Each row was made from one path, in order. Every step used is in the known rows, and no mark comes twice. Write each row's path.
Known rows
J -> K -> Y -> E: [  1  -9  -3  -8   0   4   0   1  -2  -9 -14  14   0  -2   6 -21  -2  -5
  -9 -12 -29  -2 -14  -2  -5   4   7   6  -3 -13  -4   4  -1   4   1  -1
   8   0  -4  -4   8  -1  12  11 -11  -1   4  -8   1  -2]
K -> J -> E: [  1   6  -5 -11   7   5  -1   4   0  -9 -11  12 -10  -8   0 -13   6  -6
 -11 -32 -14   5 -10  -4  -2   1   6  10  -7  -9  -5   1  -5   7  11  -3
   5   9  -1  -6   6  -1   3  25  -9   6   3 -23   1 -12]
N -> E -> J -> K -> H: [ -4   0  -3   0   6   4  -8  -1   4  -3 -14  11  -1  -8   4 -26   4  -1
  -3 -23 -19   7 -12   3  -3   0   7 -10  -3  -2  -2   2  -1   9   7 -17
   8  -5  -2  -5   5 -11  11  31  -5  -1   4  -8   2   8]
K -> J -> E -> N: [  0   6  -5 -10   5   6  -1   2  -1  -9 -10  10 -12  -6   3 -14   6  -5
  -9 -37 -17   5 -10  -2  -4   4   2  10  -7 -14  -3  -2  -5   7  12   0
   6  11   2  -5   5   0   1  13  -8   4   3 -25   2 -11]
K -> J: [ -1   6  -7  -9   5   4   1   5  -4  -7 -13  13  -6  -7   2 -12   5  -5
  -9 -25 -11   3 -10  -1  -2  -4   8  10  -3  -6  -4   3  -2   7  12   5
   0  -4  -4  -6   4  -6   1  22  -9   0   0 -19   3  -9]
N -> E -> Y -> K: [ -6  10   4  -6   7   0   0  -6  10  -3 -15  12   9  -9   4 -22   5  -2
  -2 -13  -1   0 -16   2  -3  -3   7  -1  -3  -6  -1   1   2   4   3  -1
   7  -5   5  -6   5 -12  -1  17  -5  -4   5 -11  -1   3]
N -> K -> J: [ -2   7 -10   3   7   0   3   2  -2  -5 -12  11   0  -8   4   0  -1   0
  -7 -19  11   3 -12   1   0  -1   7   7  -1  -4  -3   1   1   3   3  -6
   3  -5  -7  -7   5  -3   4  19  -6   7   0 -11   4  -6]
E -> V -> K -> J: [ -1  21  -3  -3  -7  -1   8 -35  -2 -17 -12   7  -4  -7  -2 -12   4  -6
  -2  -5   4  -4 -10   5  -1  -2   3   6  -3 -12  -3  -1   0   4   6   5
   0   1   5  -8   7  -5 -14  12  -6  -3   2 -12   3   0]
W -> K: [ -3  18  -4   1   7  -8   1  -1  -4  -7 -14  10  -2  -7   9 -11  -3  -3
  -6 -11  -2   0  -9  -2   1   3   7  11  -1 -10  -3   0   5   8   2  11
  -9  -4   9  -8  11  -6   1  17  -5  -1   3 -11  -1   4]
N -> K -> Y: [ -1  12  -7   0  12   0   2  -1  -4  -5 -13  10   5  -5   4   0  -3  -2
  -9 -10   8  -6 -15   1  -2   1   8   1  -1  -2  -4   0   1   1   0 -11
   5  -4  -7  -6   7  -4  11  14  -9   4   1   9   4  -2]
V -> E -> Y -> K: [-11  18   1 -10   8  -1  -3 -15  -3  -4 -15  14  -5 -10   6 -14   6 -20
  -4 -21   2  -6 -14   2  -3   5   5   1  -4  -1  -3   6  -2  -1   2  11
   2   0   9  -9   7  -6 -12  16  -7  -6   7 -18  -3   2]
Y -> K -> V -> E: [ -5  25   0  -6  -2  -1 -13 -10   0 -16 -13  19  -1  -7   8 -15   3 -10
  -5  11  13   6 -11  -1   1   3   5  -1  -2   0  -5   5  -1   1   0   0
  -6  -1  -6  -9   4  -1 -12  12  -9  -6   4 -25  -1   1]
Y -> E -> J -> K: [ -2  -8   2 -10 -14   5  -7  -7  -6  -7 -11  12  -7  -8   1 -21   7  -3
   1 -12 -20  13 -10   0  -5   6   4  -4  -3  -3  -2   3   1   9   8  -5
   5   5   0  -5   3   2   0  23  -8  -3   6 -22  -2   6]
V -> K: [  0  27  -1   0   6  -6   0  -9   0  -8 -13  13  -3  -6  -3 -10   1  -4
  -5 -16  13   1 -10   2  -1  -1   5   1  -3   2  -5   1   1   7   1   5
  -2  -2   2  -9   8  -1 -18  10  -7   1   4 -16   0   5]
V -> E -> N -> K: [-12  10  -4  -4  10  -1   0 -15  -5  -6 -13  10  -9  -8  12  -8   5 -17
  -1 -25   1   1 -11   3  -2   5  -1   2  -4  -5  -1   1  -2  -1   1 -10
   2  -1   5  -9   7  -5  -9   2  -6  -2   5 -11  -1   1]
J -> E -> N -> K -> W: [  0   6  -1  -5   6   3  -3  -7  -3  -8 -10   7  -3  -7   6 -10   3  -3
  -6 -26  -7   5 -14  -2  -4  10  -2   6  -8 -13  -1  -5  -3   4   3  -7
   9  17   4  -5   9   2   4   2  -7   9   5 -16   0   0]
W -> K -> V -> E: [ -7  22  -6  -3   2  -6 -13  -5  -3 -16 -14  10  -7  -7  13  -9  -1  -8
 -10   0  -4  -2  -9  -3   2   5   8   5   0  -8  -3   1   0   7   2   4
 -10  -4   6 -10  10  -8  -3  20  -6  -4   2  -6  -1   0]
Y -> E -> N -> K: [ -2  -7   3 -14 -12   3   1 -10  -8  -7 -10   9  -1  -6   7 -11   7  -2
   2  -5  -4  12 -12   1  -4   6  -1   6  -3  -8   1  -3   2   5   5  -9
   1   4   1  -6   5   3  -8  -3  -8  -3   5 -19  -1   3]
N -> E -> J: [ -6   8   0  -4   7   2  -5  -4   8  -3 -14  10   1 -11   1 -21   8  -1
   0 -20 -12   8 -11   4  -2  -3   7 -11  -4   2  -2   1   1   8   9 -20
   5  -6  -1  -6   5 -11   5  31  -5  -1   4  -4   1   5]
J -> K: [  1  -7  -7   2   5   2   1  -1  -3  -8 -15  15  -3  -5   4 -22  -1  -2
  -5 -19 -16   5 -10  -2  -3   1   4   8  -3 -12  -4   4   2   0  -3  12
   4  -1   3  -5  11  -3  10  10  -7  -2   4 -24   2   4]
J -> E -> V -> K -> Y: [  1  18   2  -8   1   1   4 -27   1 -17 -11   7  -5  -7  -2 -12   4  -6
  -7 -13  -4   0 -12   0  -1   7   5   4  -8 -14  -4  -3  -2   5   3  -9
  10  19   6  -6  10   2  -4  14  -7   2   6  -9   0   1]
N -> K -> J -> E -> Y: [ -2   7  -7   1   7   2   0   0  -1  -5 -12   8  -3  -8   2  -2   0   0
  -8 -27   8   0 -14   0  -2   5   6   7  -3  -8  -3   0  -2   3   2  -2
   8   5  -1  -5   6  -1   4  22  -5   9   2 -12   3  -6]

Which path is each row?
[  0  24   0  -4  -4  -1 -12  -7  -2 -16 -13  19   0  -5   6 -15   2  -2
  -5  15  14   7 -11  -2   0   2   6   1  -1  -2  -4   3   1   2   1   7
  -5  -2  -5  -7   4   0  -7   8  -9  -4   3 -25   1   3] => Y -> K -> V
[ -2  19  -7  -1   0  -5 -12  -2  -5 -16 -14   9  -5  -5  11 -10  -2  -3
 -10   5  -2  -2  -9  -4   2   3   7   8   0 -10  -2  -1   2   8   3  12
 -10  -3   5  -8  10  -6   2  16  -6  -5   1  -9   1   3] => W -> K -> V
[ -2  22  -1  -2  -6  -2   8 -37  -4 -16 -12   7  -2  -7  -2 -13   4  -6
   0  -1   9  -2 -10   5   0  -2   4   4  -4 -11  -3  -1   3   2   3   6
   0   1   7  -8   9  -4 -14   7  -6  -5   4 -11   2   7] => E -> V -> K
[  0  22   0  -2   0  -1  -3  -5   0  -7 -13  19  13  -8   5 -16  -1  -7
  -6   2   2   6 -13  -3  -3   4   4   3  -1  -4  -2   3   0   4   3   6
  -5  -4  -8  -8   5  -2  -7  13 -11   2   1 -18  -2   1] => Y -> K -> W
[ -1   5  -6   3   7   0  -2  -2  -4  -4 -13  11  13  -8   5  -1  -3  -3
  -8  -9   4   3 -14  -1  -2   2   7   4  -1  -2  -1   1  -2   2   2  -6
   2  -5  -9  -9   8  -4   5  17  -8   9  -1   0   2   0] => N -> K -> W
[  0  17   2  -6  -1   1   4 -27   1 -17 -11   7  -7  -9  -4 -14   6  -5
  -4 -17   0   5 -10   0   0   7   5   5  -9 -13  -4  -2  -1   3   2  -6
   7  18   8  -7  10   3  -7  14  -6   1   7 -18   0   4] => J -> E -> V -> K
[ -2  -6   6 -19 -18   5   5 -27 -10 -15 -11   8   0  -8   1 -15  11  -7
   3  10  -8  11 -10   1  -2   4   7   8  -4 -10  -1   1   2   4   6  -8
   1   4   0  -7   5   1  -9  13  -8  -9   5 -18  -2   3] => Y -> E -> V
[ -1   4   5 -16 -19   2   5 -29  -4 -15 -11   8  -3  -7  -1 -13   7  -6
   1   2  -5   8 -10   2  -2   4   6   7  -3  -9  -2   0   0   7   7  -9
   0   4  -1  -7   3   1 -18  13  -7  -6   5 -18  -1   0] => Y -> E -> V -> K -> J
[ -1   2   1 -22   1   5   0  -2  -7  -9 -12  12   3  -4   4 -10   5  -9
  -9  -2 -21  -5 -15  -1  -4   2  11   2  -3  -4  -4   2  -2   7  10 -11
   3   1  -8  -5   5  -1   4  14 -14  -2   3   5   0  -6] => K -> Y -> E
[ -4  14   0  -4   1   0   6 -25  13 -13 -13   8   5  -9   1 -18   5  -2
  -1  -9  -4   4 -11   4   1  -6   8   1  -3  -7  -2   0   1   6   4 -21
   3  -5  -1  -8   6 -12  -8  19  -4  -2   4  -2   2  -1] => N -> E -> V -> K -> J
[ -1   7  -1  -4   6   3   0  -6  -3  -8 -11   7  -7  -7   5 -10   4  -2
  -4 -27  -1   5 -12  -1  -3   8  -2   7  -9 -14  -1  -6  -1   3   1  -6
   9  17   8  -4   9   3   3   0  -6   5   6 -22   0   2] => J -> E -> N -> K
[ -1  21   0  -2  -8  -1   5 -37  -2 -17 -12   7   5  -7  -1 -13   2  -8
  -3   3  -1  -4 -12   4  -1   0   4   4  -3 -10  -2   0   0   5   5   4
  -1   1   2  -9   9  -5 -14  10  -7  -1   1  -5   1   5] => E -> V -> K -> W
[ -3  18  -9   0   6  -5   0   2  -1  -7 -14  10  -6  -7  10 -10  -3  -2
 -10 -19  -9  -1  -9  -3   0   3   7  13   0 -12  -3  -1   1  10   7  10
  -9  -5   5  -8   8  -7   1  24  -6   1   1  -9   0  -6] => W -> K -> J
[ -1   7   3 -10  -1   4   4 -22  -4 -16 -12   7  -5  -9  -1 -15   8  -6
  -4 -12  -6   6 -10  -1  -1   6   6   7  -9 -17  -4  -1  -1   1   4  -5
   7  18   8  -6  10   2   3  15  -6  -1   6 -20   0   3] => J -> E -> V
[ -3   6  -6   1   4   0   2  -9  -9  -5 -11   8  -3  -5   9  -8   2   0
   0 -16   7   1 -12   4  -4   4  -6   5  -3 -12   0  -5   2   2   2   5
   3   0   6  -5   8  -4   0 -11  -6   0   3 -16   3   5] => E -> N -> K
[ -2  17   1  -6   1   3  -2  -5  -4  -5 -14  13   0  -7   1 -16   4  -5
  -6 -18   3  -9 -15   2  -6   2   3   5  -3 -10  -3   1   0   3   6  34
   3   0   9  -4   5  -6  -4  15  -8  -2   3 -26   1   0] => E -> Y -> K -> J
[ -2   3  -6   6   1   4  -9  -3  -5  -5 -13  10 -10  -8   0 -23   2  -1
  -3 -26 -18   5  -9   2  -6   4  -1  -8  -4  -5  -3   2   3   7   7  11
   7   2   3  -4   7  -3  11  29  -6   0   4 -18   2   9] => E -> J -> K
[  1  17   3  -7  -2   1   1 -27   1 -16 -11   7  -2  -9  -2 -13   4  -7
  -6 -14  -6   2 -12  -1  -1   7   5   5  -9 -13  -4  -2  -3   5   4  -5
   7  18   5  -7  11   2  -7  15  -7   4   5 -13  -1   2] => J -> E -> V -> K -> W
[  1  -5  -8  -1  -3   4 -12  -2  -4 -16 -14  14  -6  -4   7 -20   0  -1
  -9  -4 -16   3 -11  -3  -2   1   5   5  -2 -11  -4   4   0   1  -1  13
   5  -1  -1  -6   9  -3  12  10  -8  -4   3 -22   4   3] => J -> K -> V
[ -2  18  -7  -1   5  -4   0   1   1  -9 -13   8 -10  -6  10 -11  -3  -3
 -10 -26 -13   0 -10  -4   0   8   2  13  -3 -17  -2  -4   0  13   7   7
  -6   5   8  -6   9  -3   1  17  -5   3   2 -15  -1  -6] => W -> K -> J -> E -> N
[ -1  13   5  -9   6   3  -3  -6  -1  -8 -12  11  -5  -8   0 -16   5  -5
  -7 -25   0  -1 -14  -2  -5   9   4   4  -8 -12  -4  -1  -2   3   2  15
  10  18  11  -4   9   2   1  15  -7   1   7 -29  -2   3] => J -> E -> Y -> K
[ -7  11  -2 -16   0   4 -20  -9  -8 -17 -13  11  -8  -7   7 -11   8 -14
 -10  -1  -5  -5 -13   0  -2   2   7  -1  -4  -2  -4   4  -6   0   7  10
   2   1   4  -9   7  -8  -3  18  -8  -7   3 -11   1   1] => K -> V -> E -> Y
[ -2   9  -6   0   7   1   2  -6  -7  -5 -11   8  -1  -3  10  -6   0  -3
  -4 -17   1  -7 -14   4  -5   3  -5   3  -3 -11   0  -6   1   3   4   0
   5   0   3  -4   8  -4   4 -10  -8   2   2   0   3   2] => E -> N -> K -> Y
[ -2   4  -3  -6   4   1   2  -3  -4  -6 -12  10   5  -6   5  -1  -2  -2
  -7  -4   4  -2 -16   0  -2   5  10   1  -1  -2  -3   1   0   3   2 -19
   6  -2  -9  -6   5   0   6  14  -9   4   2   7   2  -3] => N -> K -> Y -> E
[  0   7  -4 -10   0   6   3 -10  -1 -14 -11   9 -10  -8   0 -13   7  -6
  -9 -24 -13   3 -10  -1  -2   1   6  11  -7 -15  -4   0  -3   5  11  -3
   6  10   1  -5   6  -1   3  24  -7   2   2 -20   2 -10] => K -> J -> E -> V
[ -2   5   7 -15 -18   1   5 -31  -5 -15 -11   8   0  -7  -1 -14   8  -6
   2   7  -3   8 -10   2  -1   5   6   5  -3  -8  -2   0   1   7   5  -8
   0   4   1  -8   5   3 -18  10  -7  -6   6 -18  -2   4] => Y -> E -> V -> K
